Each row was made from one small tree. The marks that hang from a mark follow it in brackets, in alphabetical order. Every link used is in the known rows. Write each row's tree.
Known rows
reso[diri votad]: [ 1.63 -0.24 -0.37  0.02  0.62  1.00 -1.72  0.92 -0.36 -1.20  0.90  0.15
 -0.73  1.81  0.31 -1.49 -1.19 -1.82  1.93 -1.42 -4.28  1.11  0.77]
sapug[gegabu]: [ 0.37 -1.97  0.68  0.21  0.26 -3.99 -5.70  1.24 -0.45 -4.78  0.55 -2.99
 -2.97 -2.26  4.61  0.44  0.60  1.71  3.48  0.27 -1.69  1.66  1.93]
gegabu[sapug zedas[diri[reso]]]: [-1.86 -0.42  1.71  0.85 -1.25  5.34  5.34  2.19 -2.77  2.78 -1.15 -0.66
  4.48 -0.46  1.96 -3.20  1.00 -0.79  2.62 -1.37  4.37 -5.38 -3.05]
gegabu[zedas]: [ 0.19  0.26  2.08  2.55  0.41  1.54 -0.87  0.66 -5.20 -1.96 -2.07 -4.35
 -0.22  0.46  4.16 -1.27 -2.68  1.23  1.49 -0.49 -1.04 -1.44  1.12]
sapug[gegabu[zedas[diri]]]: [-3.07 -0.70  2.42  0.34 -1.71 -0.14 -1.03  0.68 -1.58 -3.21  0.68 -2.26
  0.05 -5.03  1.54 -0.09  2.12  0.87  2.24 -0.88  1.41 -2.58 -0.62]
zelok[suzari]: [ 3.07  0.12  0.09  1.71  1.51 -4.08 -4.10  0.47  0.90 -2.45 -0.29 -2.03
  0.22  1.71  3.43  0.46 -2.33 -1.03  3.13  0.93 -0.64 -1.68  0.70]
suzari[sapug]: [-0.98  0.80 -1.25  1.69  2.76 -1.72 -3.07  0.51 -3.44 -0.39 -0.02 -2.21
  0.27  3.53  4.62  0.26 -4.58 -0.72  0.13 -0.13 -0.82  1.48  1.72]
diri[suzari zedas]: [ 3.53 -2.73  0.50 -0.68  0.65 -1.13 -3.36  0.09  0.35  0.38 -1.06  1.55
 -0.12  0.85  2.54 -1.28  0.04  1.92 -2.09  0.56 -0.74  2.59  1.60]
suzari[sapug[gegabu[zedas]] zelok]: [-4.58  3.17  0.77  0.84  1.50 -2.23 -2.66 -1.84 -5.12 -1.87 -0.69 -3.58
 -3.98 -2.26 -2.68 -1.25 -0.95  3.24 -1.23  0.90 -0.35  3.44 -0.07]
bazune[votad]: [ 4.43 -3.65 -2.52  1.56  3.34 -0.87 -2.64  2.40 -0.36 -3.61 -1.02 -4.44
  0.07  1.67  3.95 -0.83 -3.89  0.64  4.60  0.38 -2.52  0.33  2.70]
diri[suzari[sapug zelok] zedas]: [ 0.30  1.04 -1.21 -0.53  2.36 -2.59 -3.55 -2.52 -1.64  2.27 -0.17  1.47
 -1.66  2.14 -3.05 -1.51 -2.33  2.42 -5.82  1.23 -0.29  5.79  1.44]
zelok[suzari[sapug]]: [-0.02  1.21 -1.06  1.51  3.07 -4.33 -3.10 -0.52 -0.15  0.05 -0.60 -2.10
  1.71  4.03  2.29  0.30 -4.81 -1.84  1.80  1.67 -0.39 -0.77 -0.11]
zedas[diri]: [ 0.10  0.48  0.27  0.99  0.40 -0.84 -3.01  1.13 -1.53 -1.93  2.36 -0.44
  1.06 -0.51  5.04  1.17 -1.77 -1.85  2.14 -1.32  1.26 -1.66  1.22]
sapug[gegabu[zedas]]: [-0.99 -1.62  2.37  1.20 -0.48 -1.14 -2.58  1.12 -2.93 -4.20 -1.61 -4.38
 -1.57 -3.56  2.91 -0.66  0.85  2.55  2.50 -0.12 -1.31 -0.18  0.47]
suzari[sapug[gegabu[zedas[diri]]] zelok]: [-6.19  4.08  1.14 -0.11  0.01 -0.70 -1.28 -2.28 -3.58 -1.39  1.75 -1.65
 -2.41 -4.09 -3.77  0.31  0.33  1.39 -1.04 -0.39  1.95  0.86 -1.27]
reso[diri]: [ 1.17 -1.38  1.03  0.21  2.37  1.15 -4.06  0.40 -0.51 -1.60  1.46 -1.31
  0.82 -0.06  3.47 -0.15 -1.61 -0.92  2.18  0.14 -2.28  1.95  1.90]
votad[bazune]: [ 3.95  0.48  0.89  2.16  1.67  0.76 -0.53  2.83 -0.65 -2.66  1.19 -4.64
 -1.82  2.13  7.07 -0.36 -2.92  1.39  1.11  0.07 -3.47  0.24  0.66]
zedas[diri[suzari]]: [ 0.79  1.02  0.91  0.76 -1.23 -1.35 -1.71  1.04  1.51  1.12  1.25  1.49
  0.40 -1.96  1.98  1.94 -0.32 -2.77  1.37 -0.52  1.04  0.35  1.41]
zelok[suzari[sapug[gegabu]]]: [-1.82  0.24 -0.60  0.24  2.13 -6.87 -4.45 -0.54  2.51 -2.21 -0.24 -2.20
 -0.05  0.85  0.57  0.96 -1.18 -0.27  3.12  1.79 -1.13  0.53 -0.06]
reso[diri[zedas[gegabu]]]: [ 2.02 -3.60  1.35 -3.26  2.81  3.45 -3.05 -0.96  2.03 -5.43  0.12 -1.02
  2.29  0.45  1.57  0.85 -0.93  0.46 -1.96  1.98 -0.14 -0.20  1.26]
diri[suzari zedas[gegabu]]: [ 3.56 -1.83  0.73 -2.15 -0.78 -0.05 -2.46  0.03  3.05 -3.13 -2.66  0.15
  0.11  0.36  1.01  2.31 -0.20  0.45 -2.86  1.94  0.52  0.40  1.43]
gegabu[sapug zedas[diri[suzari]]]: [-1.84  4.51  3.92  2.09 -4.78  1.78  2.72  2.65  1.19  3.45 -2.52  0.27
  3.26 -3.28  0.49 -1.63  0.61 -4.73  1.93  0.23  3.11 -2.31 -2.38]
sapug[gegabu[zedas[diri[suzari]]]]: [-2.25  0.26  3.06 -0.02 -3.10 -0.55 -0.11  0.38  1.50 -0.55 -0.22  0.19
 -0.73 -6.19 -1.52  0.77  3.55 -0.12  1.69 -0.41  1.07 -0.66 -0.47]
gegabu[zedas[diri[suzari]]]: [-0.94  1.98  2.93  1.71 -1.98  1.43  1.53  0.09 -0.57  1.55 -0.46  0.25
  1.60 -2.74 -0.18  0.29  0.43 -2.27 -0.02 -0.89  1.24 -1.79 -0.22]

Which tree is each row?
[ 3.50 -2.40 -0.34 -2.17 -0.40  1.14 -0.66 -0.59  2.40  1.26 -0.17  3.33
  0.63  1.44 -2.65 -3.37  1.49 -0.26 -2.40 -0.19 -4.60  3.08  0.37]
reso[diri[suzari zedas] votad]
[-1.12  8.51  2.25  0.49 -3.99 -1.08 -0.30  1.14  5.42 -0.82 -0.60  0.98
 -1.75 -3.34 -2.55  2.96  0.22 -6.19  1.21  2.78  4.25 -0.11 -0.75]
zedas[diri[suzari[zelok]] gegabu[sapug]]
[ 0.14 -0.22 -0.77 -1.70  0.96 -0.44 -1.12 -1.48  2.24 -0.57 -2.57  0.28
  1.30  2.51 -0.06  1.93 -2.64 -1.12 -4.60  2.69  0.49  1.32  0.81]
diri[suzari[sapug] zedas[gegabu]]
[-1.11  3.55  2.64 -0.25 -2.71  0.90 -0.20  3.02  3.64 -3.83 -0.60 -1.92
  2.90 -1.16  4.46  3.19 -1.17 -6.43  3.04  1.82  5.08 -4.43 -0.90]
zedas[diri gegabu[sapug]]
[-1.10  0.08  0.31 -0.89 -1.30  3.65  3.19  2.45  2.45 -1.34 -0.26 -0.62
  3.53  0.04  2.54  2.02  0.67 -3.24  2.80  0.62  5.19 -5.65 -1.44]
zedas[diri[reso] gegabu[sapug]]
[-1.41 -3.15 -0.84 -2.17  1.14 -4.02 -3.78 -0.70  1.87 -0.08 -1.12  1.06
 -0.71 -0.11 -0.14 -1.24  1.17  2.76 -2.94  1.27 -0.80  4.75  1.06]
diri[suzari[sapug[gegabu]] zedas]
[-5.99  0.73  1.14 -0.14 -0.18 -0.51 -0.13 -0.22 -2.19 -1.58  0.39 -2.13
  1.15 -2.72  0.39 -0.27  0.38  0.08  0.51 -0.67  1.56 -1.25 -1.42]
suzari[sapug[gegabu[zedas[diri]]]]
[ 1.12 -2.65 -1.03  0.26 -0.46  1.05  1.89  0.10  0.39  2.93  2.24  3.64
  1.75 -0.69  0.14  0.57  1.41 -0.03  1.35 -1.80  1.73 -0.99  0.80]
zedas[diri[reso suzari]]
[ 1.52 -4.06 -4.78 -1.70  1.11  0.41  3.43 -1.38 -1.57  4.52 -1.11  4.44
  1.47  5.91 -3.16 -3.09  0.89  3.10 -4.68 -1.34 -2.80  1.90 -0.40]
diri[reso[votad] suzari[sapug] zedas]
[ 5.05 -1.77 -2.95  0.66  1.19  3.25  4.81  2.33 -1.49 -0.62  1.24 -2.26
 -2.38  5.03  2.77 -2.01 -0.17  2.93  0.99 -1.82 -5.28 -1.38 -0.78]
diri[reso[votad[bazune]]]
[-2.35 -3.00  1.30 -0.42 -1.81  1.56  3.11 -0.82  0.33  1.68  0.64  1.79
  0.48 -5.05 -2.87 -0.36  5.39  2.88  1.26 -1.30  1.59 -1.60 -0.93]
sapug[gegabu[zedas[diri[reso suzari]]]]
[-2.72 -0.16 -1.99 -1.24  0.25  1.48  3.72 -1.54  2.25  2.62  1.13  2.79
  2.65  1.56 -2.43  4.48 -0.70 -2.64 -0.97  0.21  2.98 -2.28  0.10]
zedas[diri[reso suzari[sapug]] gegabu]
[-4.14  0.42  2.57  0.05  0.31  0.89 -0.87 -1.31  1.44  2.57 -1.34 -0.34
  0.50 -3.23 -3.96 -1.51  1.00 -0.90  0.14  1.49 -2.49  4.03 -0.23]
reso[diri[suzari[sapug[gegabu[zedas]]]]]
[-3.25  7.40 -0.33 -0.30 -0.49 -2.07 -0.08 -2.37  1.99  0.22  1.77  1.53
 -1.77 -0.92 -5.37  4.81 -2.54 -4.08 -2.64  1.90  2.57  1.40  0.45]
zedas[diri[suzari[sapug zelok]] gegabu]
[-3.29 -2.56 -0.26  0.38  0.31  0.25  2.56 -1.06 -1.87  3.60 -2.27 -0.04
 -0.10 -0.70 -3.44 -1.01  2.29  3.71  0.46 -0.04 -0.70  1.59 -0.76]
diri[reso suzari[sapug[gegabu[zedas]]]]
[-1.25  1.13 -0.04  1.10 -3.14  5.19  7.61  2.80 -2.69  3.11 -1.14  0.73
  3.28  1.07 -0.65 -4.26  2.33 -2.30  2.71 -2.55  1.74 -6.16 -3.41]
gegabu[sapug zedas[diri[reso[votad]]]]
[ 5.57 -0.55 -2.12  1.18 -0.49  2.29  6.37  1.50  1.18  2.66  0.27  0.79
 -2.49  3.74 -0.66 -1.58  1.34  2.26  0.09 -0.88 -6.01  0.52 -0.59]
diri[reso[votad[bazune]] suzari]
[ 0.03  3.01 -0.93 -1.90  0.89 -1.41 -2.31 -3.24  1.01 -0.76 -1.21  0.82
 -2.06  1.48 -4.27  1.61 -2.15  0.55 -6.23  2.79  0.70  4.01  0.51]
diri[suzari[sapug zelok] zedas[gegabu]]
[-3.90  0.73  0.08 -0.50 -0.72 -4.16 -2.08 -0.10  3.22  1.22  1.81  1.68
 -0.21 -2.66 -0.52  2.12  1.43 -2.26  0.75  0.05  0.61  2.12  0.51]
zedas[diri[suzari[sapug[gegabu]]]]
[-2.05  3.22  3.59  1.94 -2.27  3.00  1.90  3.31 -1.33  0.56 -2.21 -2.90
  3.67 -1.95  3.70 -2.38 -0.19 -3.55  2.80 -0.31  3.19 -4.27 -2.83]
gegabu[sapug zedas[diri]]
[ 3.18  1.27 -0.51 -2.29  0.46  0.37 -2.08 -2.00  1.80  0.68  1.16  3.85
 -3.10  0.31 -6.81 -3.48  1.91  1.04 -3.95 -0.11 -4.38  5.38  0.36]
reso[diri[suzari[zelok] zedas] votad]
[ 3.06 -1.74 -3.42  0.66 -1.16 -0.15  3.01  0.67 -0.43  3.12 -0.77  2.33
 -1.82  3.11 -1.20 -0.85  1.26  0.90  1.44 -2.01 -3.15  0.61  0.42]
diri[reso[votad] suzari]
[-2.76  2.57 -0.77  0.54  2.24 -4.94 -6.17 -1.55 -2.65 -2.67  1.66 -2.58
 -4.46 -0.96 -0.91  0.85 -1.23  2.05  0.27  0.89 -0.96  5.01  1.43]
suzari[sapug[gegabu] zelok]
[ 2.36  0.82 -3.17  1.08  0.78  1.85  7.09  0.74  0.40  5.02  0.03  1.28
 -1.31  6.33 -1.59 -1.75 -1.15  1.29 -1.78 -0.74 -5.86  1.29 -1.31]
diri[reso[votad[bazune]] suzari[sapug]]
[ 0.68  2.42 -2.97 -0.28 -1.81 -0.30  3.11 -1.20 -0.50  2.90  3.35  5.31
 -3.52  0.05 -6.84 -0.05  2.65  0.79 -0.74 -2.53 -0.82  0.30 -0.27]
zedas[diri[reso[votad] suzari[zelok]]]
[-3.36  5.74 -0.82  1.21  0.31 -3.33 -2.08 -2.09 -0.48  3.03  2.91  2.83
 -1.94 -0.47 -3.71  1.68 -2.23 -2.73 -1.81  0.29  1.20  3.54  0.76]
zedas[diri[suzari[sapug zelok]]]
[ 1.81 -0.81 -2.52  0.57 -1.82  0.22  4.22 -0.04  0.56  3.29  1.74  5.14
  0.19  1.31 -2.48  0.00  2.42 -0.87  0.78 -2.88 -0.69 -1.88 -0.36]
zedas[diri[reso[votad] suzari]]
[-3.13  0.33  1.12  0.86  0.97 -3.86 -1.38 -1.03  0.01 -1.48 -1.90 -3.50
  0.76 -0.67 -1.04 -0.39 -0.62  0.66  2.02  1.65 -0.25 -1.52 -1.90]
zelok[suzari[sapug[gegabu[zedas]]]]
[ 1.73 -4.15 -0.40 -2.71  0.88  3.96  1.13  1.28  0.88 -2.11 -2.86 -1.40
  3.49  3.18  3.57 -0.87  1.10  1.95 -0.29  1.61  3.67 -3.37 -0.94]
diri[reso zedas[gegabu[sapug]]]
[ 0.38  2.63  1.28 -0.13 -2.22 -1.10 -0.31  0.53  4.13 -2.26  0.31  0.97
  0.54 -2.38  0.90  5.50 -0.47 -4.79  0.96  0.96  1.83 -2.37  1.10]
zedas[diri[suzari] gegabu]
[ 7.00 -3.81 -3.00 -1.47  0.27  3.47  6.03  1.08  1.28  1.49 -0.14  2.00
 -1.31  5.03 -1.06 -4.18  2.91  5.07 -3.84 -0.87 -5.30  0.41 -1.77]
diri[reso[votad[bazune]] suzari zedas]
[ 3.10 -6.76 -1.77 -1.86  1.62  1.20 -0.21 -0.74 -0.79  2.17 -0.42  2.32
  0.75  1.84  0.54 -2.34  1.59  4.79 -2.44 -0.87 -0.01  1.44  1.30]
diri[reso suzari zedas]
[ 0.13 -2.20 -0.94 -1.48  0.71  2.87  1.89 -0.12  0.06 -3.11  2.20  0.20
  1.80  0.15  1.73  4.18 -0.01 -0.37  1.25 -0.71  3.28 -5.48  0.61]
zedas[diri[reso] gegabu]
[ 2.77 -2.22 -1.40 -2.97  1.01  1.30 -0.27 -3.07  0.55 -1.35 -0.78  1.76
 -2.29  0.70 -4.84  1.37  1.33  4.80 -4.48  1.31  1.30  1.53  1.16]
diri[reso suzari[zelok] zedas[gegabu]]
[ 0.33  0.63 -1.65  0.24  0.11 -0.01  0.48 -1.61 -0.89  2.52  3.79  3.46
 -2.57 -1.76 -4.05  0.86  1.36  1.31 -0.47 -1.20  2.08  1.30  0.58]
zedas[diri[reso suzari[zelok]]]
[-0.89 -2.42  0.35  0.59  0.39  5.07  3.62 -0.19 -5.07  1.24  1.08 -0.65
  2.56 -0.12  1.34 -1.17  0.68  1.88  1.04 -2.91  2.57 -4.74 -0.40]
gegabu[zedas[diri[reso]]]
